Each row was made from one path, in order. Every step used is in the known rows, and no mark comes twice. Write each row's path.
Known rows
f, n, l, j: [ 2.83 -0.85 -1.06  5.28  0.25 -0.07  0.28 -2.17  1.82  1.22 -1.95  3.70
  1.21 -4.89 -1.30  0.26 -0.89 -3.74  2.06  2.29  3.79 -0.85]
z, r: [-2.68 -0.75  0.12 -0.30  0.39  0.79 -1.25  2.12  0.24 -0.27  0.69 -2.68
 -0.92  0.36  1.79  0.13 -0.38 -0.57 -0.77 -0.81 -0.89 -0.10]
j, k, f, n, z: [ 5.64  2.67 -3.13  1.33  0.66  3.62  0.81  2.55  1.53 -0.06 -0.59  0.73
 -0.09 -6.23 -1.18  0.63 -3.20 -2.07 -0.01 -3.50  1.30 -2.97]
j, k, f, n, z, r: [ 2.80  2.26 -3.15  0.69  1.08  4.62 -0.48  4.37  1.56 -0.37 -0.07 -2.39
 -0.88 -5.47  0.88  0.82 -3.32 -2.32 -1.05 -4.30  0.59 -3.09]
l, j: [ 0.45  0.35  0.23  1.31  0.88 -1.60 -0.36  0.66  0.31  0.19 -0.14  3.45
  1.39 -2.56 -1.98 -0.04 -0.56  1.09  1.15  3.34  2.10 -0.35]
j, n, z: [ 2.27  0.92 -2.86  4.81  0.53  1.68  0.95  3.00  0.87 -0.19  1.22  4.83
  0.69 -0.37  1.21  0.64  0.87 -1.53  2.72 -0.63 -0.54 -1.91]
z, r, n, j, k: [-2.00  5.32 -2.26  4.25  2.00 -0.36 -2.41 -1.50  1.15 -1.28  0.56 -4.93
  1.16 -6.21  2.03  0.93 -2.35  2.00  2.72  1.02  2.05 -2.62]
z, n, l: [-0.12 -1.32 -3.54  4.21 -0.06 -0.05  3.10 -3.58  0.09  0.15 -1.86 -1.23
  0.58 -0.76  2.03  0.15  0.74 -2.56  0.91  0.75  2.77  0.76]
r, z, n: [-1.25  2.38 -2.19  2.33  0.28 -0.37  1.87  0.05 -1.77  0.66  0.78 -2.51
 -0.01 -1.18 -0.47  0.40  0.81  1.12 -0.31 -2.48 -0.32  1.37]
n, l, j: [ 0.32 -0.52 -0.95  5.97  0.62 -1.81  1.53 -1.53  0.86  0.20 -2.70  4.05
  1.62 -3.56 -1.57  0.03  0.60 -3.10  2.33  4.90  3.22 -0.77]
z, r, n, l: [-2.57 -0.41 -1.37  6.29  0.38 -0.06 -0.19 -2.09  1.73 -0.02 -0.70 -2.36
  2.15 -4.35  3.59  0.70 -0.30 -1.85  0.67  0.93  0.86  0.34]
k, f, n, l: [ 3.25 -1.50 -1.46  2.32 -0.80  2.05  0.76 -0.95  1.76  0.73 -0.65 -1.45
 -0.02 -4.83 -0.04 -0.05 -1.59 -4.66 -0.84 -2.52  2.68 -0.32]
f, n, l: [ 2.60 -1.39 -1.33  4.15 -0.81  1.35  0.54 -2.64  1.53  1.05 -2.11  0.30
 -0.10 -1.98  0.45  0.36 -0.29 -4.62  0.62 -1.04  1.66 -0.29]
n, z: [ 2.32  0.28 -1.72  4.22  0.14  0.53  0.81  1.45  0.03 -0.08 -2.38  3.86
  0.55 -0.88  0.59  0.37  0.18 -2.06  1.14 -0.13 -0.97 -0.71]
k, l: [ 0.90  1.25  1.21 -0.19 -0.33  0.29  1.58  1.16 -0.02  0.57 -0.93  2.06
 -1.63  2.93 -0.48  1.34  0.44 -2.47  0.58 -0.43  0.70  0.34]
n, z, r: [-0.27 -0.11 -1.29  3.91  0.62  1.35 -0.22  3.63  0.17 -0.41 -1.50  0.63
 -0.14 -0.69  2.42  0.49  0.20 -2.28  0.11 -1.01 -1.67 -0.98]
z, n, l, j: [ 0.01 -1.00 -3.31  5.81  1.03 -1.69  2.91 -2.46  0.31  0.26 -1.97  2.13
  1.93 -3.26  0.21  0.07  0.09 -1.63  1.98  3.83  4.92  0.58]
r, n, z: [ 2.65  1.32 -1.97  6.47  0.53 -0.11  0.11 -0.46  1.24  0.10 -1.37  3.61
  3.13 -4.73  1.90  0.77 -1.07  1.00  1.12  0.05 -0.19  0.07]
j, k: [ 0.29  3.21 -1.20 -0.93  0.89  0.86  1.22 -0.09  0.11 -0.77 -0.38 -1.53
 -0.23 -1.44 -1.10  0.36 -0.54  0.44  0.97  0.67  0.63 -2.15]
j, k, f: [ 0.92  3.12 -1.29 -2.88  0.84  1.67  1.15  1.31  0.54 -0.97  0.65 -3.24
 -0.40 -4.03 -2.02  0.03 -1.99  0.32 -0.68 -0.82  1.72 -2.07]
j, k, z, r: [-1.31  3.40 -1.41  1.46  1.53  1.58  0.84  2.33 -2.64 -0.87  0.49 -4.83
 -0.76  2.78 -0.21  0.87 -0.35  1.78 -1.09 -0.01 -1.24 -2.99]
z, r, n, j: [-2.29  1.93 -1.05  5.44  1.10 -1.40 -3.52 -1.47  1.04 -0.49  1.14 -3.59
  1.53 -5.07  3.25  0.60 -1.73  1.69  1.49  0.41  1.42 -0.38]
l, j, n, z: [ 2.88  1.33 -2.57  6.11  1.49  0.10  0.76  4.14  1.17  0.00  1.13  8.35
  1.98 -2.84 -0.84  0.60  0.08 -0.38  3.98  2.44  1.48 -2.30]
k, z: [ 1.46  1.09 -0.09  2.74  0.25 -0.37  0.86  0.10 -3.03  0.11  0.10 -0.33
  0.17  3.42 -0.60  0.46  0.42  1.73 -1.12 -0.03 -1.23 -0.62]

Which path is each row?
[-0.36  0.41 -2.73  4.09  0.95  2.49 -0.11  5.36  1.27 -0.42  1.85  1.87
 -0.16 -0.08  2.81  0.77  0.47 -2.18  1.98 -1.48 -1.44 -1.92]	j, n, z, r
[ 2.17  3.81 -2.30  7.83  1.68 -1.03  3.67 -1.23 -2.13 -0.26 -2.94  2.20
  1.62 -1.30 -3.98  0.82  0.55 -0.68  2.17  5.45  2.71 -3.51]	n, l, j, k, z
[ 2.79  4.10 -2.40  1.77  0.82  0.98 -1.46 -2.32  0.86 -0.29 -0.64 -2.31
 -0.76 -4.10 -1.32  0.65 -2.11 -0.68  2.47 -1.23  2.80 -3.27]	f, n, j, k
[ 1.29  1.56  1.43  1.67  0.67 -1.26  1.16  1.95 -0.06  0.83 -1.21  5.79
 -0.58  0.40 -2.32  1.41 -0.16 -1.50  1.58  2.87  2.62 -0.18]	k, l, j
[ 0.70  5.61 -2.48  4.60  1.58 -0.94 -1.23 -3.71  1.10 -0.98 -0.19 -1.87
  2.00 -6.57 -0.03  0.76 -2.09  2.65  3.37  1.72  2.98 -2.41]	r, n, j, k
[ 1.18  3.86 -3.24  3.29  2.51 -0.64  3.11 -0.46 -3.22 -0.29  0.28 -0.27
  1.04 -0.13 -2.27  0.92 -1.31  4.93  0.71  2.99  3.45 -1.80]	l, j, k, z, n
[ 0.78  0.64 -1.22  8.24  1.03 -2.25  0.79 -3.30  1.83  0.50 -1.61  3.75
  4.31 -7.78 -0.38  0.44 -0.85 -0.42  2.77  4.97  3.88  0.11]	r, n, l, j
[ 3.44  2.84 -1.29 -1.47  1.33  1.82 -0.32  1.64  1.63  0.20  1.39  0.15
  0.47 -7.72 -3.31  0.20 -4.12  0.81 -0.10  0.09  4.50 -2.50]	l, j, k, f, n
[ 0.14 -0.23 -2.40  4.89  0.06  0.98  2.17 -0.58  1.35 -0.10  0.69  1.51
  0.65 -0.45  0.63  0.31  1.69 -3.71  3.14  0.83  1.25 -1.22]	j, n, l
[ 1.77  5.77 -1.80  4.98  1.41 -1.01  0.61 -1.78 -3.38 -1.01 -1.08 -1.95
 -0.24  0.33 -2.21  0.85 -0.41  2.03  1.81  1.38  0.98 -4.01]	n, j, k, z
[ 1.32  4.50  0.07 -1.46  0.62  1.27  2.78  1.15  0.00 -0.16 -1.34  0.48
 -1.92  1.59 -1.64  1.71  0.22 -2.33  1.48  0.08  1.35 -2.02]	j, k, l
[-2.40  0.61 -0.15  1.90  0.73  0.30 -2.19 -0.01  1.35 -0.11  1.82 -3.03
  1.63 -3.52  3.32  0.64 -1.30  1.99 -0.65 -0.49 -0.02  0.59]	z, r, n
[ 0.34  6.90 -4.26  3.04  1.52 -0.44  1.61 -0.03 -1.48 -0.75  0.82 -5.67
 -0.59 -7.37 -2.44  0.29 -1.53  1.06  1.19 -2.18  2.34 -1.94]	r, z, n, j, k, f
[ 1.56  0.05 -3.24  8.94  1.21 -2.13  3.64 -2.19 -2.70  0.59 -1.77  2.10
  2.20  0.49 -0.55  0.68  0.51  0.35  0.79  4.04  3.80  0.05]	k, z, n, l, j
[ 0.85  2.68 -2.19  5.02  1.36 -0.75  2.99 -1.43  0.97 -0.41 -3.08  2.29
  1.50 -4.91 -2.86  0.37 -0.14 -2.14  3.36  5.52  3.65 -2.96]	n, l, j, k
[ 3.09  2.46 -1.80 -3.07  0.49  3.40  0.11  0.79  1.16 -0.02  1.48 -3.69
 -0.85 -5.08 -1.63  0.31 -3.23 -0.33 -1.31 -3.45  2.15 -2.04]	j, k, f, n
[ 4.04  5.08 -2.43  4.34  1.15  0.54 -0.54 -2.12 -2.32  0.00 -0.35 -2.22
 -0.65 -0.64 -1.86  1.20 -1.77  1.21  1.27 -1.23  1.75 -3.96]	f, n, j, k, z
[ 0.05  3.98 -4.24  1.97  1.58 -0.47  0.80 -2.80 -0.38 -1.14 -0.60 -3.26
 -0.47 -2.61  0.43  0.43 -1.43  1.52  2.77  0.67  4.00 -2.09]	z, n, j, k
[ 0.21  0.96 -0.89  1.91  1.35 -0.27  0.27  2.35  0.97  0.07  3.30  5.16
  1.29 -2.38 -1.28  0.12 -0.23  1.24  2.95  2.55  2.25 -1.40]	l, j, n
[ 0.83  0.40 -2.44  2.50  0.65 -0.33  1.82 -1.23 -3.70  0.39  0.60 -2.06
  0.26  4.16  1.00  0.64 -0.12  3.14 -1.31 -0.91  0.71  0.64]	k, z, n
[ 2.63  0.85 -0.91  3.12 -0.03  0.00 -2.80 -2.32  0.77  0.59 -0.19 -0.83
 -0.53 -2.93  0.16  0.35 -1.75 -1.21  1.66 -1.48  2.19 -1.23]	f, n, j
[ 5.55 -0.44 -2.00  1.90 -0.22  2.72 -0.63  2.53  1.32  0.82 -0.44  2.50
  0.33 -4.48  0.27  0.38 -2.29 -2.50 -1.26 -4.05  0.67 -0.69]	k, f, n, z
[ 4.74 -0.20 -1.79  3.83 -0.18  2.17 -0.41  1.00  0.95  0.93 -1.68  3.49
  0.37 -1.56  0.68  0.68 -1.10 -2.63  0.63 -2.80 -0.05 -0.90]	f, n, z
[ 1.26  2.68 -2.29  3.57  1.45 -0.13  3.18 -0.39  1.10 -0.64 -1.95  1.08
  1.32 -7.72 -3.73 -0.02 -1.34 -2.51  1.76  4.04  4.63 -2.78]	n, l, j, k, f
[-0.15  5.02 -4.32  7.04  1.79 -1.20  4.90 -1.49 -0.72  0.24 -2.40 -0.07
  1.40 -6.30 -3.59  0.70  0.87 -1.40  3.01  2.98  3.36 -1.60]	r, z, n, l, j, k
[ 0.89  5.42 -3.10  2.08  1.36 -0.31  2.45 -1.93 -0.55 -0.48 -1.56 -1.20
 -2.17 -0.08  0.10  1.86 -0.69 -1.15  3.27  0.24  4.60 -1.81]	z, n, j, k, l
[ 2.98  1.96 -2.36  4.30  1.10  0.87  1.56 -1.98  1.96  0.42 -2.46  1.87
  1.21 -6.16 -2.71  0.66 -1.44 -2.89  2.63  2.74  4.36 -3.05]	f, n, l, j, k
[ 0.39  4.72 -2.03  2.54  1.24 -0.61 -0.21 -1.55  0.02 -1.21 -1.26 -1.71
 -0.36 -3.04 -1.43  0.35 -0.89 -0.04  3.24  1.34  2.20 -3.34]	n, j, k
[ 1.02  2.05 -4.65  3.52  1.84 -0.12  4.06 -1.47  0.87 -0.60 -1.25 -0.65
  1.41 -7.38 -1.99  0.03 -1.82 -1.21  1.22  3.22  6.43 -1.52]	z, n, l, j, k, f
[-0.90  4.03 -2.65  8.45  1.52  0.72  1.91 -2.25 -1.15 -0.53 -1.17 -4.96
  2.01 -2.50  1.50  1.42 -0.34  0.19  0.69  1.52  0.40 -2.56]	j, k, z, r, n, l
[ 1.19  3.37 -1.29 -0.68  1.86 -0.07  0.90  2.07  0.70 -0.68  0.72  0.99
  0.74 -6.45 -3.63  0.00 -2.60  1.34  0.47  2.54  3.58 -2.45]	l, j, k, f
[ 3.15  1.79 -2.74  1.20  0.15  3.06  1.69 -1.25  2.24  0.03 -1.12 -2.89
 -0.29 -6.07 -1.74  0.30 -2.08 -3.89  0.07 -1.81  3.19 -2.51]	j, k, f, n, l
[ 3.40 -1.02 -1.27  3.77  0.19  0.37  0.27 -0.80  1.92  1.00 -0.71  2.41
  1.35 -7.06 -1.98 -0.02 -2.30 -3.85  0.18  0.87  4.52 -0.68]	k, f, n, l, j
